Known rows, with every way that one mark hangs from another:
q916[q208[q526[q762]]]: [ -7  -5   4   1  -3   5   3  -1  -8  -3 -20 -19  -4  15 -11   8  -6   0
   3  -2   8   0  -7   3  16   5  10  -1  11   2  12   2   5   8   5   2]
q936[q407 q762]: [  7   2  -7   1   2   0   5   8   8   2 -12   3  -7  -4   7 -15  25   3
   2  -1  -2  -3   6   0   2  -3  10  -3   4   2  -5  -1  -5  -7   2   0]
q407[q454]: [  7  -2   0   3   1  -2   6   2  10  -1   4  -7  -7   6   0   2   9  -3
  -9 -10  -2  -2   6   2  -8   6   3  -2  -1  -2  -2  -3  -2   1   2  -2]
q762[q126]: [ 12   1  -1   2   9   0   4  -1  15  -7  30   2  -6  -1  -2  -2   6  11
  -1 -16  14  -5   5  -3  14   6   4   0  -1   1  10  -8  -3   0   1   4]
q407[q126 q526]: [  1   0  -4   0  -3   2   5  -2 -11   0  16  -1  -1   4   3  -6  13  -7
  -6   0  -6  -3   5  -2   2  -4   0   9  -2   1   0  -3  -2  -2   4   7]
q407[q454 q916]: [ -1  -3  -1   3   6  -4   4   0   9   2   1  -6   2   6   8   1  -6  -2
  -8 -15  -1  -1  -1   2 -15   8 -15  -7  -7  -2  -5  -1  -6  -2  -1  -8]
q454[q407[q126 q526[q762] q916]]: [-12  -3  -5  -6   1   1   4  -5 -19   3  -4  -4   8  15   2  -5  11 -16
  -1   0  -4   0 -10  -4  13   8  -2  -9  -2  -3   3  -2  -6  -5  -1   1]
q526[q208[q126 q706 q916] q762]: [ -1   8  -1  -1  -2   0 -10  -3   9   3   6   8   1 -14   3  17  -7   7
   9   7   4   0  -6  11  -8  -4  -2   9   0  -1   3   5   3  -8  -5  -5]
q928[q407]: [ 17  -2  -1   1   1  -1   1   5   2  -2  14   7 -12  -3  -7  -4   4   7
   2  -1   4  -4  13  -2  -2   1  27  -1   2  -1   3  -6  -3   6   8   3]
q916[q208[q526 q706 q936[q762]]]: [  2   0   0   4 -14   9  -5   0   0  -3 -55 -22  21  -4  -4   4   7   9
   8  10  -1  -3   9   4  11 -13 -28   3  11   3  -7  12   9   8   6   6]
q454[q407[q526[q208] q916]]: [ -1   0  -2  -4   5  -2  -1  -3  -9   2  16   3   5   9   4  -6  -8  -1
   3  -6 -11   1   0   5   4   5   3  -8  -9   2  11  -5   0  -6  -8  -4]
q706[q208]: [  8   3   0   3   4  -2   7   4  14  -2  28  10 -12   0   3  -2  -7   6
  -8  -4   5  -1   4  -6  14   5  20  -9   9   2   0  -6   8   3  -1  -2]
q407[q454 q526[q762] q916]: [-18  -2   0  -1  -2  -1   4  -6  -9   5 -13 -23 -11  13   8   8   4 -12
   0  -8  -6   0  -6   4  -6   9  -5  -6  -9  -4   2  -1 -10   0   2 -11]
q454[q407[q126 q526[q208] q916]]: [ -2  -1  -3  -4   0   0  -1  -3 -16   3  22   8  14   8   3 -11  -3  -6
  -1   0 -15   3  -8   2  -3   2 -18   1 -10   0   3  -3  -3 -10  -8  -1]
q916[q208[q936]]: [  3  -1   6   3   2   6   0   2   4  -9  -8 -11   1   2 -10   0  -5  -3
  -1   1   8  -1   8  -5  -2  -5   9  -4   3   5  -3   2  10  10   2   7]
q916[q208[q526[q762] q706]]: [ -2  -4   2   2  -8   6   0  -4  -4  -2 -35 -22   4   7  -7  19  -2   3
   6   2  11  -2   0   5  14  -1   2   9  10  -1   6   4  10   9   8   4]
q706[q208[q916]]: [  2   5  -1   2   7  -6   4   2  19   1  15  15 -15  -6   2   7 -13   0
 -10  -7   3   1   1  -2  14  -2  16 -15  12   4   0  -2  12  -2  -5   1]
q407[q916]: [  2   1  -4   0  11  -3   2  -2   7   0  15   0   3   1   6  -2  -9   4
  -4 -14   7  -4   2  -1  -5   5  -3 -10  -3   1   1  -2  -2  -3  -1  -3]
q526[q208[q126]]: [  8   6   1   3   3  -1  -5   4   6   0  36  13  -1  -5   3  -5 -12  15
   2   1  -1  -1  -1   3 -10   5   5   8  -5   2   3  -2   0  -4  -4  -6]
q407[q126 q454 q916[q208]]: [ -4  -8   3   5  -2   2   4   3  -2   0 -11  -8   3  10   3  -2 -10  -8
 -11  -7   1   3 -13  -2 -27   1 -28   4  -5  -2 -13   4  -1  -2  -1   3]
q928[q407[q126 q916[q208]]]: [  7  -8   2   2  -3   4  -1   6 -11   0   0   6  -5   2  -3  -8 -14   3
   1   1   8   1  -6  -6 -22  -3  -4   4  -2   0  -9   1  -3   4   4   8]
q706[q208[q936[q407]]]: [ -2   3   2  -2   6  -4   3   4   9  -2   0  14  -5  -9   1  -5  -2  -6
  -4   9   3   4   7 -12   3  -4  26 -10   6   2  -9  -1   7   5  -3  -4]
q454[q407]: [ 14  -1  -4  -1   9  -1   6   3   7  -6   8   6   4   8  -6  -3  11  -1
  -6  -8   3  -4   9  -3  19   7  23 -13   5   1   7  -7   7   0   0   5]
q706[q208[q936]]: [  2   4   3   0   3   0   1   1  10  -6  18   7   0  -5  -2  -3  -9   0
  -5   3   3   1   7 -10  10   0  14 -15   7   2  -5  -1   9   8  -2  -4]
q706[q208[q526 q936]]: [ -5   2   4  -1   0  -2   0  -2   4  -3  -5   1  11  -1  -4  -1 -16   1
  -6   5  -3   3   4  -6  22   1  -2 -12  11   2   0   3   9  11  -1  -5]
q526[q208 q762]: [ 2  3  2 -2 -1  2 -1 -1 -2 -3 36 -2 -3  6 -6 -3  1  2  6 -2  2  0 -6  7
 -1  8  7  1  2 -2 12 -5 -3  0 -1 -9]
q454[q407[q126]]: [ 13  -3  -4  -1   4   1   6   4  -1  -4  14  11  12   8  -7  -9  15  -7
 -10  -2   0  -1   2  -6  10   5   6  -5   6  -1  -1  -5   4  -4  -1   9]
q928[q407[q126 q916[q208[q526]]]]: [ -1 -11   4   2  -6   1  -2   3 -17   3 -21   1   6   5  -5  -6 -20   4
   0   4   1   3  -9  -3 -11  -4 -17   6   1   0  -4   5  -2   6   5   7]
q936[q407[q126] q762]: [  6   1  -8   1  -3   1   6   8  -2   3  -5   9   2  -3   7 -21  28  -2
  -2   5  -6  -1  -1  -4  -7  -5 -10   6   6   0 -12   0  -8  -9   1   4]
q526[q208[q706 q916] q762[q126]]: [  3   6   0  -3   0   1  -6  -8  13  -2  22   2   0 -12  -4  16   5   7
  11  -5  12  -1  -7  11   4  -3 -15   7   1  -3  12  -2   0  -8  -3  -2]
q526[q208[q706] q762[q126]]: [ 10   5   1  -2  -3   4  -4  -6   7  -5  37  -2   1  -6  -3   8   7  14
  14  -4  13  -3  -4   6   5   4 -10  13  -2  -5  12  -7  -4  -2   1  -4]
q407[q126 q454 q916]: [ -2  -4  -2   2   2  -2   4   0   0   3   7  -1  10   6   7  -5  -2  -8
 -12  -9  -5   1  -8  -1 -25   5 -32  -1  -6  -5 -12   1  -9  -5  -1  -4]
q208[q126 q526[q762] q916]: [-14   2   0  -2   5  -5  -3  -3   3   4 -22   0   1  -2  -3  13 -10   2
  -1   1   0   1  -9   5  17   4   3  -6   9   1   8   7   1  -2   0  -3]

Rows:
[-19   1  -2  -6   3  -3  -1  -3  -9   4 -24   6   3 -10  -1  -3  15 -25
  -5  12 -10   4   4  -1 -11 -19  -2   3   0   3 -10   7   0  -5  -3   8] : q208[q916 q936[q407[q126 q526]]]
[  0   6   2   0   1   1  -5   2  -2   0  34   5  -5  -1  -1  -2  -8  10
   8   5   2   0 -10   4  -7  10   9   5  -3  -1   6  -2  -4  -2  -2 -11] : q526[q208[q126] q762]
[  2   7   0  -2   0   0 -10  -6  11  -2   3   6  17 -20  -6  11  -5  -1
   3   4   0   0   8  11 -14 -16 -17   3   1   1  -2   6  10  -2  -5   0] : q526[q208[q706 q916 q936]]
[  4   2  -5  -3  -1  -1  -4  -6  -5   3   3   1  13   1   8   5  -3   1
   6  -2  -8  -2   6   7   3  -2  -5   2 -10  -1   5  -3   4  -7  -6  -2] : q454[q407[q526[q208[q706]] q916]]
[  9   3   0   6 -10  11  -3   3   7  -5 -36 -17  10  -7  -2   1  14   7
   9   7   5  -4  12   0  -2 -14 -13   2   6   3 -12   8   9   5   5   8] : q916[q208[q706 q936[q762]]]
[  3  -1   2  -3  -4   2   1  -3  -9  -2  14  -7 -25   2  -6   1  16   6
  14  -1   7  -2   4  -2  17   6  27   3  -5  -2  15  -9 -13   7  11   2] : q928[q407[q526[q762[q126]]]]
[ -7  -3  -1   0  -1  -5   7   2  -3   4 -21  -7 -18   5   8   2  19 -13
  -5   0 -11   0   8   2 -10  -2  20   8  -8  -1  -2  -3  -5  -1   2  -1] : q936[q407[q454 q526]]
[-12   6   2   0   2  -5  -2   3  -2   3 -14  15 -14 -12  11  -2  -4  -4
   0  18  -5   4   6 -13   4  -5  32   2  -3   4 -10   3   4   4  -5  -4] : q706[q208[q126 q936[q407[q526]]]]
[  5  -5   2   2  -9  -2   3   3  -8   3 -10  -9 -22   5  -1   2  11  -4
  -1   2 -10  -2  14   3  -8  -1  22   5  -8  -2   1  -4  -7   7   9   0] : q928[q407[q454 q526]]
[  4  -8   0   1  -4  -3   1   5  -8   4   0   6   1   1   2  -9  -3  -3
  -5  -2  -5   2  -4  -3 -29   2 -18   2  -7  -7 -13   0 -14   0   5  -3] : q928[q407[q126 q454 q916]]
[ 10   3  -5   1   5   1   5   5  14  -1   2   5  -9  -6   6 -16  27  12
   6  -7   6  -3   3  -4  12   0  -1   1   1   1   0  -5 -11  -9   1   3] : q936[q407 q762[q126]]
[ -2  -1   2   1 -12   1   1   0 -15   3  22  -3   0   8   3  -7   8  -9
  -5   3 -20   3  -4   8 -19  -2 -20  19  -9  -2  -1  -2  -6  -4  -1  -2] : q407[q126 q454 q526[q208]]
[ -8   0   2  -2  -3  -2   5  -1   0   1   5  -4  -6   8  -3   5 -11   3
  -2   1   2   2  -7  -3  29  10  12 -11  16  -1  10  -2   4   8   2  -8] : q706[q208[q526[q762]]]
[ 12  -8   1   2 -10  -1   3   8  -6   1   5   6  -5   2  -4  -7  11  -5
  -6   4  -6   1   2  -2 -21   1  -1   9  -2  -7 -10  -3  -9   4   9   2] : q928[q407[q126 q454]]
[ -3  -8   6   4  -8   0   1   3 -12   4 -29 -16 -22   9   3   4 -10  -3
   1  -2  -5   2   3   1 -19  -3  11   3 -12   0  -4   0  -4   7   5   1] : q928[q407[q454 q526 q916[q208]]]
[  4  -7  -1   1   5   3   4   4  -6  -2  -8   3  10  12  -3  -7  -8  -7
  -7  -5   6   2 -10  -8  -2   3  -6  -6   2   1  -5   0   6  -4  -4  11] : q454[q407[q126 q916[q208]]]
[-11   2   0  -4   5  -6   1   4   6   2  -7  24   2 -14  -1  -4  -2 -18
 -11  13  -1   8  -4  -9  -5 -14   0  -6  10   2 -16   5   6  -3  -7   4] : q706[q208[q916 q936[q407[q126]]]]
[  0   0   6   4  -6   8  -2   0   4  -7 -32 -17   9   0  -8  -9   6  12
   8  -1   2   0  -2  -1  22  -4 -28  -3   6   5   2   7   1   6   4   7] : q916[q208[q526 q936[q762[q126]]]]
[  4  -4  -6  -3   9  -1   5   1  -2   0   8  11  18   7   0  -9   1  -7
  -9  -7   1  -1  -4  -6   3   8 -10 -12   0  -2  -5  -3  -1  -7  -5   3] : q454[q407[q126 q916]]
[  7   1  -1  -3  -1   0   0   0  -8  -1  21   2   0   9  -4  -6   6  -3
   2   0 -11   0   6   6  12   3  19  -1  -4   2  14  -7   5  -4  -5   2] : q454[q407[q526[q208]]]
[-8  1  0 -1  2 -1 -2 -2 -3  2 -9 -5  1  4 -1  5 -5  7  2  2  2 -1 -6  0
 17 12  8 -2  5  0  7  3 -3  3  4 -6] : q208[q126 q526[q762]]
[ -7  -2  -1  -4  -2   0  -2  -4 -17   5   0  -9 -17   4   2   1  -2  -1
  11   0   1  -2   1  -1   0   5  20  -6  -6  -2   6  -4 -12   6   7  -5] : q928[q407[q526[q762] q916]]
[ -5   1   4  -2  -1  -1   4  -4   5  -3  15  -1  -8   6  -3   3  -8  11
   2  -5   9   2 -11  -6  39  14   2  -8  11  -2  14  -6   0   7   2  -6] : q706[q208[q526[q762[q126]]]]
[-11   2   4  -2   2  -4   2  -5  11   0   3   4  -9  -1  -5  12 -12   5
  -1  -6   8   4 -15  -1  40   8  -1 -14  15   0  13  -1   3   1  -3  -3] : q706[q208[q526[q762[q126]] q916]]
[  6   6  -6   3   5  -3  -5  -1  20   3 -11  10   1 -19   7  18  -4   9
  -3  -1   7  -5   9   3  -2  -8   5   5   2   1  -6   5   8  -6  -2   6] : q208[q126 q706 q916]
[-17   2  -2  -5   9  -4  -2  -5  -7   4 -21  -4   3  -5   8  -3   1 -12
   2   3  -5   1   7  -5 -11  -7   7  -5 -10   3  -5   3  -5   0  -3  -3] : q208[q936[q407[q526 q916]]]
[  4   3   4  -3   1   3  -1  -3   3  -7  49   0  -6   2  -7  -3   3  11
  11  -8   9   0 -10   3   8  11  -2   3  -2  -2  17  -9  -8  -2  -1  -6] : q526[q208 q762[q126]]
[ -8  -7   4  -2   5   1  -1  -2  -7  -4 -43 -11  24  11 -10   1 -18  -6
  -2  -1  -1   4  -2  -5  14   3  -7 -18   3   4   2   8  10   7  -4   4] : q454[q407[q916[q208[q526 q936]]]]
[  9   5   0  -1  -4   3  -8  -4   6  -5  15   1  21 -12  -4   3  -1   4
   6   6   0  -2  12   5 -14  -9 -13   9  -1   0  -1   1   6   3  -1  -3] : q526[q208[q706 q936]]
[ -8   3  -3  -1  -1  -4  -6  -6   6   6 -36  -3   7  -9   1  24  -4   5
   2   4   4  -2  -3   8  15  -2  -5   3   8  -2   4   9   4  -2   1  -1] : q208[q126 q526[q762] q706 q916]
[ -8 -10   1   3   1  -1   5   7  -5   4 -28   0  -3   6   7  -4  -3 -14
  -8  -1   2   6 -13  -4 -34  -3 -16  10  -5  -2 -17   4  -4  -6  -3   3] : q936[q407[q126 q454 q916[q208]]]
[  1   9   1   0   1  -1 -15  -3  12   0  -2  13  16 -25  -1  12 -12   6
   4  11  -1   1   5   8 -18 -14 -17   8  -4   2  -7   9   8  -5  -7  -1] : q526[q208[q126 q706 q916 q936]]
[ -9   5   6   1  -7  -1  -8  -1  -7   2   1  -3   4  -4   2  -1  -5  -4
   2  11 -19   3   4   5 -20  -1  -8  12 -16   1  -3   5  -4   1  -4 -10] : q407[q454 q526[q208[q126 q936]]]
[ -7  -4   6   0  -2   4  -6  -1 -15  -1 -25 -13  -8  -1  -4   0 -16  -3
   8   6   1   1   8  -4 -14  -9  12  -3  -9   4  -4   4   0  11   4   4] : q928[q407[q526 q916[q208[q936]]]]
[ 13   1   1   8  -1   4  -3   4  10  -2 -18  -1  -5  -8   6  13  -8  13
   2   4  14  -5   8  -3  -7  -4  14  16   0   2  -6   2  11   2   2   9] : q916[q208[q126 q706]]
[  0   2   0  -1  -7   3  -1  -3 -14   1  38   3   2   3   1 -10   5  -3
  -1   4 -14   0  -1   6  -9  -4 -11  16  -5   1   4  -3  -3  -5   0   2] : q407[q126 q526[q208]]
[ -8  -1  -2  -6   8   0   3  -8  -6  -1   4  -9  -5  11   1   1   8  -3
   8 -13   7  -1  -7  -5  30  15  10 -15  -7  -1  15  -8  -8  -3  -2  -1] : q454[q407[q526[q762[q126]] q916]]
[  7   8  -3   2   0  -3 -10   0  15   3  11  15   3 -20   5  13 -13  12
   2   4   0  -1   2  11 -13  -9  -5  12  -3   1  -2   4   8 -10  -6   0] : q526[q208[q126 q706 q916]]
[  2  -3  -5   2  -8  -1   7  10   0   5 -19   3   1   1   8 -17  33  -8
  -5   4 -12   2  -4   0 -16  -3 -20   8   1  -4 -17   2 -11 -10   2   0] : q936[q407[q126 q454] q762]
